What can hang from each mark:
narufuv: konuz talo tene zosur zuku
tene: narufuv
zuku: narufuv
talo: narufuv
zosur: finesa
finesa: talo zosur
konuz: narufuv

Every row comes from one small tree of marks. Brackets hold a mark, then the marks that hang from it, in alphabetical order. Every link used is in the known rows. Which tree was each row made from?
Known rows:
{finesa talo zosur}: [ 16   8  -7  -6 -29   4 -22 -11   2  12  18  10 -14  32 -14  -7   2 -13
  -2]
{tene {narufuv konuz talo {zosur finesa} zuku}}: [  0  36 -16 -15  15 -17  -5 -13 -10  31  33 -27   2 -13 -57  22  37  -8
  -3]
{narufuv talo}: [ 31  -7 -11 -18  -9   0 -24 -11  -3  12  27  -2  -3   4 -19   7  13 -20
   4]
{narufuv konuz talo tene {zosur finesa} zuku}: [-18  31 -18 -16   9 -11  -8 -12 -11  24  48 -28   3 -33 -75   7  23  14
   3]
{narufuv konuz talo zosur}: [ 11  23 -17 -14  -7  -6 -20 -25  -9  17  34 -10   2  -1 -43  14  26  -9
  11]
{talo {narufuv tene zosur zuku}}: [ -2  14 -14 -23  13  16  17 -11 -11   1  34 -20  10 -12 -37   5   9  -3
  -2]
{zosur {finesa {talo {narufuv zuku}}}}: [ -5  19 -24 -18   6   5  -3   1   1   0  30  -2 -11   0 -16 -16   6 -16
 -22]
{tene {narufuv konuz}}: [  6  24 -15 -10  15  -4 -13 -13 -13  10  19  -3   5   5 -22  11   7  -5
  -2]
{zuku {narufuv konuz {zosur finesa}}}: [-15  40 -34   2   9 -14  -5 -14 -12  10  27 -18 -20   2 -31   0  23  -5
  17]
{konuz {narufuv tene zosur zuku}}: [ 12  10  -4 -15  15   6  23 -14  -4  24  21 -20   8 -19 -41  17  26  -5
  10]
{talo {narufuv konuz zosur}}: [-10  34 -26 -12  11   5   0 -22  -8  -5  27 -14  -1  -1 -18  11   7  -9
   4]
{finesa {talo narufuv} zosur}: [ 13  13  -8  -7 -15  15 -15 -11  11  -6  22   6 -13  32   6  -7  -4 -15
 -11]
{tene narufuv}: [ 26   6 -11 -16   9  -1  -7 -10 -12  12  13  -8   3   9  -9  11  10 -21
  -2]
{zosur {finesa {talo {narufuv konuz}}}}: [-19  37 -25  -8   7  -2 -21  -9   0  -6  38   1 -12  -2 -14 -16  -2   0
 -17]
{talo {narufuv konuz tene {zosur finesa} zuku}}: [-41  44 -28 -13  23  -1  13  -7 -10   2  44 -29   2 -35 -52   1   6  15
  -4]
{talo {narufuv konuz {zosur finesa}}}: [-30  47 -35  -8  13  -8   5 -12  -4  -3  30 -22 -13 -15 -19   5   8  -4
   3]
{talo {narufuv konuz tene zuku}}: [-18  19 -17 -14  21  13  -1  -4  -9 -10  40  -8   9 -20 -40  -4 -10  13
 -15]
{finesa {talo narufuv}}: [ 17   7 -13 -16   0  13 -21 -12  -1  -5  26  10  -1  19   1 -12   2 -19
 -14]

Write each row's tree:
[-18  48 -26 -12  18 -15  12 -11 -16  25  22 -26  -2 -15 -50  15  26  -5
  -1] -> {tene {narufuv konuz {zosur finesa} zuku}}
[-29  34 -19 -12  19   3 -14  -1  -4  -3  52  -3   3 -21 -48 -19  -4  20
 -27] -> {zosur {finesa {talo {narufuv konuz tene zuku}}}}
[  0  21 -25 -15   3   3 -16  -4   2  -6  31   0 -14   4  -3 -17   0 -15
 -16] -> {zosur {finesa {talo narufuv}}}
[ 33  -9   5 -13  12   7  -5  -3   5  22  35 -12  11 -21 -38  13  20  -5
  -2] -> {konuz {narufuv talo tene zuku}}
[-18  31 -18 -15  19  14   9 -14 -12  -3  41 -22  12 -18 -50   7   5  11
  -5] -> {talo {narufuv konuz tene zosur zuku}}
[  0  34 -15 -15  15  -5   8 -18 -18  21  17 -16   9   0 -49  21  26  -7
   1] -> {tene {narufuv konuz zosur zuku}}
[ 11  14  -6 -15  14  -5   9  -5   3  32  36 -30   2 -34 -50  17  37  -6
   7] -> {konuz {narufuv talo tene {zosur finesa} zuku}}
[  1  25  -7 -15  12  -3   9  -9   1  31  31 -17   0 -20 -50   0  31  -1
  -3] -> {konuz {narufuv tene {zosur {finesa talo}} zuku}}
[-12  29 -31 -16   9  -3  11  -9  -2   0  24 -22 -12 -10  -7   3  11 -20
   6] -> {talo {narufuv {zosur finesa}}}
[ 24   0  -5 -22  -2   1 -16 -19 -10  17  42 -17  11 -11 -44  11  22  -7
  10] -> {narufuv talo tene zosur}
[ -9  29  -3  -1  -3  15 -26 -13   4 -10  43   2   0  13 -25 -11 -13  19
 -18] -> {finesa {talo {narufuv konuz tene}} zosur}
[  9  11  -6  -9 -13  16  -3  -5   8  -1  20   3 -11  29 -12  -6   1 -16
 -20] -> {finesa {talo {narufuv zuku}} zosur}
[-12  49 -22 -16  11 -13  -6 -15 -15  27  26 -11   2   0 -57   5  32  -3
 -12] -> {tene {narufuv konuz {zosur {finesa talo}} zuku}}
[ 39   5  -3 -14   1  -1  -5 -19   9  27  20 -14   1  -2 -18  26  38 -29
  17] -> {konuz {narufuv talo zosur}}
[ 21   5  -5  -4   9   2 -40 -13  -7   4  48  -6   6   3 -40  -3  13  10
   4] -> {zuku {narufuv konuz talo tene}}
[ 17  14 -12 -14   7   2  23 -11   0  25   9 -17  -4  -5 -26  21  32 -22
  10] -> {konuz {narufuv zosur zuku}}
[-31  42 -34 -13   2 -15  12  -9 -14  18  23 -23 -13 -20 -53   7  21  -2
   4] -> {narufuv konuz {zosur finesa} zuku}
[-13  33 -12 -18  13  15  -8 -18 -10   3  43  -7  16  -3 -53  -6  11  13
 -18] -> {finesa {talo {narufuv konuz tene zosur zuku}}}
[-25  35 -26 -11  11   1 -12  -2  -2  -3  37   0  -9  -7 -32 -13   3   1
 -26] -> {zosur {finesa {talo {narufuv konuz zuku}}}}
[ 38  -2  -4 -13   4   5 -21 -19 -10  13  39 -17   8  11 -38   7  33  -6
  15] -> {zuku {narufuv talo tene zosur}}
[ 22  16  -5  -6   8   0 -30 -22 -12  10  46 -16   9   5 -52   7  28   8
  15] -> {zuku {narufuv konuz talo tene zosur}}
